Each row comes from the steps of one walk. Every step used is in the known rows, and no mark comes twice. Write the walk behind each row, first mark first.
(in the rows, 128 means zero)
Known rows:
sotog, kezev: [169 120 150 121 146  84 167 159 140 160 136 139 127 104 172 108  96 125
 146 126 114 175 129 142 131 111 123]
zepot, rinab: [175 133 162 118 147  92 184 158 135 155 130 126 103 131 205 119  87 114
 140 139 120 172 156 136 113 105 109]
zinor, lefe, topu, sotog, kezev, giled, rinab, zepot: [181 119 136 128 168 104 178 160 154 134 153 104 114 102 185  94 100 126
 164 132 113 201 158 132 131 101 104]
topu, lefe, pefi: [161 128 154 142 139  84 132 144 123 159 158 134  95 120 168 129  76 129
 152 124 129 196 148 126 122  87 121]
pefi, lefe, zinor, sotog, kezev, giled, rinab, zepot: [157 101 185 133 191  96 160 165 123 138 145 116 115 113 192 120 102 112
 146 144 119 199 113 139 126 129  94]
pefi, lefe, topu, sotog: [163 105 158 132 163  97 184 150 141 134 135  88  86 121 215 117  95 125
 155 141 126 184 119 126 120 106 106]
lefe, topu: [166 111 142 120 143 108 163 145 155 140 162  87 107 120 184 123  85 128
 148 120 129 179 150 135 139  93 109]
rinab, giled, kezev: [167 131 158 121 135  94 138 169 118 165 199 130 135 128 185 111 117 110
 151 126 120 174 136 172 127 117 106]
lefe, pefi: [161 128 150 126 120  92 152 148 117 161 149 126 105 139 166 155  84 118
 140 121 127 168 127 137 134 100 127]
giled, rinab: [166 116 165 116 158  95 145 162 155 164 157 131 107 102 178 118  90 114
 140 142 123 195 172 156 110  95 115]
lefe, zinor, sotog: [152 111 158 137 161 114 145 149 116 139 156 106 125 137 171 138  90 111
 136 122 116 193 133 143 126 113  89]
zepot, rinab, sotog, topu, lefe: [178 142 201 110 148  77 191 163 139 147 133 137 116 125 210  93  66 121
 140 142 126 181 167 124 112 104 104]
topu, sotog: [158 125 151 141 134  98 195 154 130 158 129 121 107 124 195 114  92 113
 145 132 112 183 143 138 106 113 111]
pefi, lefe, topu, sotog, kezev, giled, rinab: [167 103 165 127 156  89 194 161 155 140 135 103  91 104 210 116 100 122
 157 145 125 197 130 134 130 103 107]
sotog, kezev, giled, rinab, zepot: [167 120 173 117 149  80 176 177 151 168 150 154 136  87 168 104 104 112
 147 131 118 193 144 151 142 124 116]
zinor, lefe: [174 130 135 127 174 108 134 155 125 137 158 116 103 121 180 101  99 127
 157 134 124 178 130 127 109 109 111]
rinab, giled, kezev, sotog, topu: [169 140 175 110 123  83 160 176 126 163 195 140 138 127 176  95 129 110
 146 125 124 183 136 169 127 124 100]
giled, kezev, sotog, rinab, zepot: [166 137 182 117 150  70 164 179 120 163 168 143 133 106 167  95 136 117
 134 158 118 180 133 151 124 139 114]
zinor, sotog, topu: [153 129 189 118 176  82 156 152 137 141 152 132 112 125 175  97  95 120
 136 154 114 186 128 143 134 116  91]
giled, kezev, sotog, topu: [167 137 193 108 132  82 167 177 136 153 164 147 122 109 168  89 136 122
 132 144 128 187 127 154 127 131 114]
pefi, lefe, zinor, sotog: [154 104 171 136 184 103 149 153 113 131 143 102 100 131 198 129  98 116
 145 141 124 188 103 132 116 121  95]
giled, kezev, sotog: [165 137 175 116 133  95 164 177 126 159 167 135 124 109 167 103 138 119
 134 142 129 182 122 153 123 129 115]
zinor, lefe, pefi: [175 132 130 127 152 102 137 150 118 140 155 118 100 132 171 128  94 126
 155 129 124 176 126 127 121  98 119]
zepot, rinab, sotog: [176 141 181 112 147  94 194 164 130 153 132 122 123 129 210 111  71 114
 138 141 125 167 155 127 110 108 107]
lefe, zinor: [158 108 153 135 142 113 144 150 119 144 157 112 122 135 175 139  87 114
 137 106 124 186 142 141 117 114 105]
pefi, lefe: [159 112 170 127 176  94 150 158 122 143 142 113  90 122 204 115  99 121
 149 146 132 172 102 128 108 122 113]

Write each row's walk:
[157 114 173 146 176  92 139 157 132 150 165 134 124 100 165 107  84 120
 150 127 117 225 163 137 127 104  93] | topu, lefe, zinor, sotog, kezev, giled, rinab, zepot
[164 143 192 109 131  73 182 165 146 152 149 148 110 114 162  78 110 125
 137 127 136 203 143 125 112 121 101] | kezev, sotog, topu, lefe
[153 130 190 126 180  77 146 150 139 141 155 136 107 118 174  89  89 125
 142 154 115 200 138 137 131 108  90] | zinor, sotog, topu, lefe
[181 138 164 115 136  87 178 168 127 161 162 132 120 134 208 114 104 108
 146 138 116 174 158 161 121 106 102] | zepot, rinab, giled, kezev
[162 126 155 137 120  85 217 166 139 163 124 142 119 108 189 110 102 111
 149 129 110 191 137 141 127 119 114] | topu, sotog, kezev, giled
[165 123 147 138 130  87 208 157 138 162 117 133 119 111 190 107  95 118
 148 130 103 186 140 140 117 111 117] | topu, sotog, kezev
[168 139 192 114 125  75 162 172 132 155 165 152 116 110 162  97 130 126
 135 141 129 196 131 149 131 120 117] | giled, kezev, sotog, topu, lefe, pefi
[179 138 158 115 137  89 184 161 129 161 154 127 117 140 208 117  91 107
 147 130 117 172 161 151 115 103  98] | zepot, rinab, giled
[163 104 165 133 179  80 183 153 135 137 137  94  95 118 213 109  93 124
 155 152 118 182 128 124 120 116 106] | pefi, lefe, topu, sotog, rinab, zepot
[179 121 125 123 169 113 144 148 144 126 164  91 102 119 183 105  95 134
 161 128 125 184 142 125 125  94 107] | zinor, lefe, topu
[161 132 203 113 125  78 166 178 150 163 172 156 115 100 175 118  87 107
 142 137 142 207 163 142 137 110 109] | kezev, giled, rinab, sotog, topu, lefe, pefi
[159 114 157 148 155 100 126 147 125 147 164 125 107 117 174 117  77 125
 150 113 127 209 158 129 110  97 105] | topu, lefe, zinor
[182 145 166 111 128  86 192 172 129 163 159 133 123 134 201 109 113 107
 144 136 118 178 155 158 119 110  99] | zepot, rinab, giled, kezev, sotog
[184 144 179 106 128  77 194 173 135 159 158 142 122 134 203 100 112 110
 142 137 118 181 158 158 122 111  98] | zepot, rinab, giled, kezev, sotog, topu
[172 123 182 108 155  89 163 171 156 164 149 135 135  91 181 107  76 117
 140 143 122 193 168 148 115  96 116] | giled, rinab, sotog, kezev
[183 145 180 111 131  73 187 171 136 159 161 145 118 129 202  95 108 113
 146 137 119 190 165 155 119 105  97] | zepot, rinab, giled, kezev, sotog, topu, lefe
[164 104 160 124 171  98 160 151 140 133 148  88  88 119 207 119  95 128
 153 140 133 178 114 126 125 107 108] | pefi, lefe, topu
[167 113 139 130 134  79 195 146 153 146 144  96 105 120 196 120  84 124
 150 139 112 187 168 134 133  91 106] | lefe, topu, sotog, rinab
[180 123 122 130 163  93 166 149 143 130 151  97 100 119 192 103  93 131
 163 141 113 189 154 125 122  92 105] | zinor, lefe, topu, sotog, rinab
[169 135 175 118 124  84 151 172 124 159 198 140 139 127 174  98 123 113
 148 118 124 197 145 167 125 117  95] | rinab, giled, kezev, sotog, topu, lefe, zinor
[183 125 125 129 157  90 162 155 138 133 168 101 110 120 194 101 105 128
 166 142 110 190 154 139 128  93 102] | zinor, lefe, topu, sotog, rinab, giled, kezev
[163 124 196 121 155  66 141 151 150 144 156 154  98 113 179  80  82 132
 145 132 127 199 157 132 119 107 110] | sotog, topu, lefe
[155 117 160 149 168 100 128 145 123 143 163 120 109 119 171 117  79 124
 149 124 122 213 152 131 117  96  94] | topu, lefe, zinor, sotog
[168 107 161 130 158  76 179 158 135 140 152  98  96 120 217 114 105 122
 158 154 119 184 127 140 126 106 104] | pefi, lefe, topu, sotog, rinab, giled, kezev
[183 140 179 115 128  78 186 170 133 155 162 142 122 133 200 102 106 112
 145 130 119 196 168 156 120 104  93] | zepot, rinab, giled, kezev, sotog, topu, lefe, zinor
[158 102 178 131 177  94 160 164 128 137 143 117 105 115 194 128 103 113
 146 145 123 201 112 141 126 117  95] | pefi, lefe, zinor, sotog, kezev, giled, rinab
[160 131 205 107 133  85 170 182 153 161 171 152 120 100 180 110  93 103
 140 139 141 198 158 146 133 121 106] | kezev, giled, rinab, sotog, topu
[164 123 158 134 122  83 215 169 149 167 125 144 117 101 188 111 101 110
 148 134 109 199 151 147 125 112 114] | topu, sotog, kezev, giled, rinab
[163 143 175 113 153  61 187 171 122 166 151 138 132 117 160  93 115 113
 134 147 121 180 144 127 111 141 103] | kezev, sotog, rinab, zepot
[165 105 158 131 164  79 183 151 139 137 135  94  86 120 216 117  93 125
 155 153 121 183 127 126 120 105 107] | pefi, lefe, topu, sotog, rinab
[157 103 169 135 182  98 155 155 117 133 137 108 106 125 195 126  99 119
 146 141 120 188 100 134 121 119  98] | pefi, lefe, zinor, sotog, kezev
[160 119 162 147 164  78 123 152 117 149 179 131 119 118 174 113  90 122
 151 137 115 214 160 144 123  97  92] | topu, lefe, zinor, sotog, rinab, giled, kezev
[167 138 194 114 135  78 162 175 136 153 167 150 118 105 167  84 133 126
 136 144 129 196 133 150 125 125 113] | giled, kezev, sotog, topu, lefe
[178 136 200 114 146  82 190 162 137 143 134 134 121 129 209 101  65 119
 138 135 125 187 169 125 113 103 101] | zepot, rinab, sotog, topu, lefe, zinor
[155 104 183 131 182  94 151 154 120 127 142 111  99 132 198 120  97 119
 143 143 124 191 106 133 118 122  94] | pefi, lefe, zinor, sotog, topu
